What can hang from each mark
zova: domiz
vabuv: bosi domiz selol
pelom: bosi
lotu: nilo
soke: selol
selol: lotu soke vabuv
nilo: lotu pelom
bosi: pelom vabuv
domiz: vabuv

Known rows, with every way that one mark hangs from another
bosi{vabuv}: [ 1.37  0.94 -0.21 -1.43  0.06  1.16 -0.17 -1.93 -0.07  0.40  0.89 -0.89
  0.65  1.57 -0.61 -0.33  0.06  0.57  0.32 -0.73 -1.02 -1.23 -0.81  0.28]
pelom{bosi{vabuv{domiz selol{lotu soke}}}}: [-1.56  1.76  0.45  2.06  0.03  0.78 -0.73  1.40  0.72  0.17 -1.03 -0.73
 -0.58  0.23 -0.30 -2.03 -0.52  1.42  0.88  0.10  0.61 -1.32 -1.12  0.62]
selol{lotu soke vabuv}: [-1.57  1.85  0.35  0.30 -0.31  1.08 -0.26 -5.16 -0.90  0.26  1.23 -0.77
 -0.10  0.57 -0.99 -0.78 -0.54  1.09  0.38 -0.13  0.84 -2.19 -1.34  1.44]
lotu{nilo{pelom{bosi{vabuv{domiz selol}}}}}: [-0.33  0.41 -0.20  0.76 -0.12  1.29 -1.05  5.87  0.44  0.05 -0.51 -1.14
  0.35  0.56  0.01 -1.01  0.36  0.67  1.04 -0.29 -0.09  0.70 -0.97  0.47]
vabuv{bosi domiz selol{soke}}: [-2.37  1.10 -0.17  0.41  0.12  1.00 -1.65 -0.58  1.19  0.47 -1.88 -0.58
  0.45  0.20  0.12 -1.01 -1.73  2.72  0.32  0.61  0.73 -0.04 -0.57  0.48]
pelom{bosi{vabuv{selol}}}: [-0.52  0.83  0.04  0.58  0.44  0.63 -0.75  0.71  1.13  0.90  0.24 -0.54
 -0.22  1.07 -0.03 -0.96  0.23  0.89  0.36 -0.82 -1.12 -1.31 -0.15 -0.21]
domiz{vabuv{bosi{pelom} selol{lotu soke}}}: [-1.84  2.99  0.55  1.89  0.20  0.75  0.02 -3.04  0.77  0.90 -0.32 -1.26
 -1.08  0.31 -0.02 -1.82 -0.51  0.85 -0.91  0.09  0.35 -0.58 -0.17 -0.08]
nilo{lotu pelom{bosi{vabuv{domiz selol}}}}: [ 0.08  0.77  0.95 -0.06  0.49  1.07 -0.13  2.90  0.29  0.45 -0.49 -0.38
  0.23  0.21  0.15 -1.82  0.32  0.70  1.05 -0.54  0.25  0.01 -0.97 -1.73]
lotu{nilo{pelom{bosi{vabuv{selol{soke}}}}}}: [-0.80  0.88 -0.16  1.64 -0.30  1.52 -1.81  3.81  1.46  0.09  1.29 -1.40
 -0.22  0.19 -0.17 -0.68  0.64  0.68  0.22 -0.69 -0.17  0.69 -0.70  0.53]
pelom{bosi{vabuv{domiz selol{soke}}}}: [-1.21  1.28 -0.10  2.09 -0.01  0.83 -1.66  2.84  1.62  0.22 -1.16 -0.73
 -0.24  0.31 -0.13 -1.39 -0.50  1.81  0.48 -0.21 -0.04 -0.59 -0.85  0.35]
vabuv{bosi domiz selol}: [-1.77  0.63 -0.12 -0.75  0.41  0.77 -0.79 -0.55  0.45  0.79 -1.97 -0.41
  0.66  0.77  0.24 -0.94 -1.49  2.25  0.64  0.45  0.30 -0.36 -0.35  0.15]
selol{lotu{nilo} soke vabuv{domiz}}: [-2.47  2.27 -0.13  1.33 -0.82  1.51 -0.82 -0.82 -2.18 -0.62 -0.64 -1.17
  0.18  0.35 -1.12 -0.36 -0.75  1.24  0.74  0.81  1.40 -1.29 -1.93  2.76]
zova{domiz{vabuv{bosi selol{lotu soke}}}}: [-2.91  2.69  1.30 -0.17  0.46  0.58 -0.39  1.27  0.02  0.88  0.73 -0.71
 -0.39  0.68 -0.06 -1.32 -0.79  1.49  0.27  0.68  1.04 -0.51 -0.17  0.49]
domiz{vabuv}: [ 0.34  1.76  0.30 -1.28  0.44  0.55  0.20 -1.38 -0.68  0.53  1.34 -1.03
  0.66  2.10 -0.58 -0.18 -0.16  0.47  0.18 -0.68 -1.48 -1.50 -0.58  0.32]
zova{domiz}: [ 0.53 -0.21  0.27 -3.08  0.27  1.13 -0.66 -0.81 -0.89  0.85  1.12 -0.20
  1.54  2.00 -0.35 -0.59  0.08  1.16  0.91 -0.52 -0.17 -2.21 -0.50  0.70]
pelom{bosi}: [-0.09  0.35  0.27 -1.13  0.36  0.73 -0.67 -1.36  0.10  0.52  0.28 -0.27
  1.06  1.90 -0.21 -1.12  0.28  1.20  0.35 -0.80 -0.70 -2.65 -0.58  0.37]
domiz{vabuv{selol{lotu{nilo}}}}: [-1.82  2.47  0.35  0.66  0.35  0.67  0.41 -0.65 -1.94  0.65  1.41 -1.43
 -0.46  1.50 -0.58  0.13 -0.24 -0.12  0.70  0.18 -1.04 -1.14 -0.32  1.41]
domiz{vabuv{selol}}: [-0.78  1.59  0.19 -0.10  0.74  0.28 -0.06 -1.38 -0.04  1.22  1.38 -0.99
 -0.14  1.61 -0.27 -0.06 -0.54  0.58  0.38 -0.62 -1.80 -0.98 -0.01  0.02]
soke{selol{lotu}}: [ 0.25  0.19  0.50 -0.75  0.01  0.64  0.46 -5.88 -0.56  0.80  1.35 -0.92
  0.99  1.16 -0.37 -0.80 -0.44  0.01  0.89 -0.62  0.01 -2.28 -0.34  0.74]
soke{selol{lotu{nilo} vabuv{domiz}}}: [-1.99  1.41 -0.07  1.55 -0.78  1.02 -0.11 -1.34 -1.97 -0.09 -0.56 -1.32
  0.63  0.28 -0.70 -0.11 -0.67  0.17  0.99  0.44  0.98 -1.22 -1.16  2.36]

Rows
[ 0.59  0.30  1.23 -2.15  0.52  1.18  0.03 -1.28 -0.51  0.43  1.14 -0.15
  1.27  1.26 -0.07 -1.55  0.93  0.52  0.67 -1.02  0.10 -1.61 -0.89 -1.46]
nilo{lotu pelom{bosi}}
[-0.86  2.04  0.11  0.81  0.50  0.61 -0.10 -1.58  0.98  1.32 -0.70 -1.07
 -0.46  0.93  0.31 -1.16 -0.31  0.79 -0.97 -0.33 -0.88 -0.22  0.27 -0.64]
domiz{vabuv{bosi{pelom} selol}}
[ 0.26  0.47  0.80 -0.33  0.42  0.77  0.42  0.23  0.72  0.81  1.62 -0.65
 -0.30  0.70 -0.04 -2.07  0.57  0.18  1.11 -0.91  0.04 -0.92 -0.63 -0.58]
nilo{pelom{bosi{vabuv{selol{lotu}}}}}
[ 0.20 -0.05  0.11 -1.39 -0.06  1.42 -0.90  1.69 -0.43 -0.01  1.17 -0.92
  1.37  1.56 -0.19 -0.79  0.92  0.56  0.59 -0.76 -0.27 -0.99 -0.89  0.82]
lotu{nilo{pelom{bosi}}}
[-1.51  1.41 -0.29  0.69 -0.43  1.17 -1.30 -1.62 -0.22 -0.06 -0.61 -0.70
  0.56  0.44 -0.79 -0.55 -1.02  1.96  0.44  0.04  0.68 -1.13 -1.59  1.38]
selol{soke vabuv{domiz}}
[-2.66  1.64  0.36  0.39  0.11  0.90 -0.69 -1.97  0.28  0.40 -1.56 -0.59
  0.05  0.12 -0.05 -1.62 -1.77  2.31  0.77  0.91  1.46 -0.80 -0.82  0.84]
vabuv{bosi domiz selol{lotu soke}}
[-2.79  3.10  0.83  0.88  0.45  0.47 -0.08 -1.69  0.37  0.68  0.48 -1.07
 -0.80  0.57 -0.17 -1.06 -1.15  1.33 -0.08  0.46  0.32 -0.40 -0.27  0.30]
domiz{vabuv{bosi selol{lotu soke}}}
[ 0.88  1.09 -0.14  1.04 -0.03  1.06  0.53 -2.39 -0.24  0.83 -1.32 -0.99
 -0.54  0.51 -0.25 -1.97 -0.21  0.30  0.60 -0.24 -0.02 -1.38 -0.83  0.13]
bosi{pelom vabuv{domiz selol{lotu}}}
[ 0.91  0.60  0.03 -0.78 -0.25  1.58 -0.73  3.86  0.00 -0.22  1.17 -1.22
  0.84  1.25 -0.34 -0.76  1.26  0.09  0.40 -0.82 -0.39 -0.14 -1.07  0.51]
lotu{nilo{pelom{bosi{vabuv}}}}
[-2.31  2.00  0.54 -0.69 -0.09  0.91  0.37 -1.71 -1.38  0.10 -1.77 -0.43
  0.47  0.52 -0.46 -1.43 -1.15  1.78  0.60  0.93  1.72 -1.30 -1.45  1.12]
selol{lotu vabuv{bosi domiz}}
[-1.21  1.58  1.13 -1.18  0.73  0.29  0.58  0.31 -1.34  1.34  1.75 -0.57
 -0.15  1.65 -0.31 -0.87 -0.16  0.35  1.12 -0.07 -0.36 -1.84 -0.13  0.48]
zova{domiz{vabuv{selol{lotu}}}}
[-2.86  2.48  0.47  0.45 -0.42  1.14 -0.47 -1.72 -0.58 -0.23 -1.65 -0.59
  0.19 -0.04 -0.59 -1.45 -1.41  2.21  0.30  1.04  2.23 -0.91 -1.65  1.39]
selol{lotu soke vabuv{bosi domiz}}
[-0.52  0.66  0.08  0.15 -0.38  1.08 -0.02 -3.65 -1.50  0.34  1.10 -1.39
  0.98  1.15 -0.52  0.06 -0.14 -0.33  0.74 -0.16 -0.03 -1.84 -0.43  1.83]
soke{selol{lotu{nilo}}}
[-0.81  1.62  0.10  1.14 -0.09  1.04 -0.41 -1.19  0.08  0.27 -0.38 -0.98
 -0.48  0.21 -0.58 -1.26 -1.08  1.22  1.09  0.24  0.46 -0.80 -1.17  0.80]
bosi{vabuv{domiz selol{lotu soke}}}
[-2.23  2.66  0.96 -0.29  0.77  0.25  0.73 -1.56 -0.38  1.02  0.37 -0.86
 -0.47  1.13 -0.06 -1.09 -0.90  0.86  0.25  0.38 -0.23 -0.80 -0.06  0.04]
domiz{vabuv{bosi selol{lotu}}}
[-1.61  1.96 -0.41  1.57 -0.68  1.48 -1.33 -1.76  0.77  0.03 -2.70 -0.85
  0.24 -0.23 -0.24 -1.64 -0.79  2.12 -0.91  0.34  1.56 -0.33 -1.31  0.68]
selol{soke vabuv{bosi{pelom} domiz}}
[-1.18  2.56  0.65  0.76  0.52  0.53  0.89 -2.95  0.08  1.24 -0.42 -1.06
 -0.83  0.89  0.14 -1.76 -0.28  0.38 -0.56  0.00 -0.19 -0.95  0.02 -0.39]
domiz{vabuv{bosi{pelom} selol{lotu}}}
[-2.55  1.56  0.47  0.14  0.26  0.91 -0.59 -3.99  0.56  0.82  0.00 -0.64
 -0.24  0.34 -0.10 -1.26 -1.26  1.87  0.26  0.43  0.97 -1.05 -0.31  0.55]
vabuv{bosi selol{lotu soke}}
[ 1.36  0.97  1.19 -1.58  0.32  1.34  0.19  0.82 -0.05  0.16  1.20 -0.45
  0.75  0.93 -0.20 -1.55  1.23  0.10  0.45 -1.09 -0.06 -0.72 -1.08 -1.67]
nilo{lotu pelom{bosi{vabuv}}}
[ 0.76  0.63 -0.08 -0.48 -0.39  1.56 -0.81  6.03 -0.31 -0.65 -0.49 -1.21
  1.15  1.05 -0.28 -1.11  0.74  0.59  0.86 -0.31  0.15  0.19 -1.56  0.79]
lotu{nilo{pelom{bosi{vabuv{domiz}}}}}
[-1.78  1.84  0.27  0.62 -0.42  1.07 -0.33 -3.01 -1.14 -0.11 -0.40 -0.71
  0.19  0.37 -0.98 -1.18 -1.04  1.58  0.84  0.36  1.37 -1.89 -1.80  1.71]
selol{lotu soke vabuv{domiz}}
[-1.75  0.70  0.29 -0.92  0.02  1.37 -0.08  1.29 -0.97  0.24 -0.89 -1.01
  0.62  0.37  0.11 -1.20 -0.87  1.17  1.32  0.84  1.41  0.53 -0.94  0.94]
vabuv{bosi domiz selol{lotu{nilo{pelom}}}}
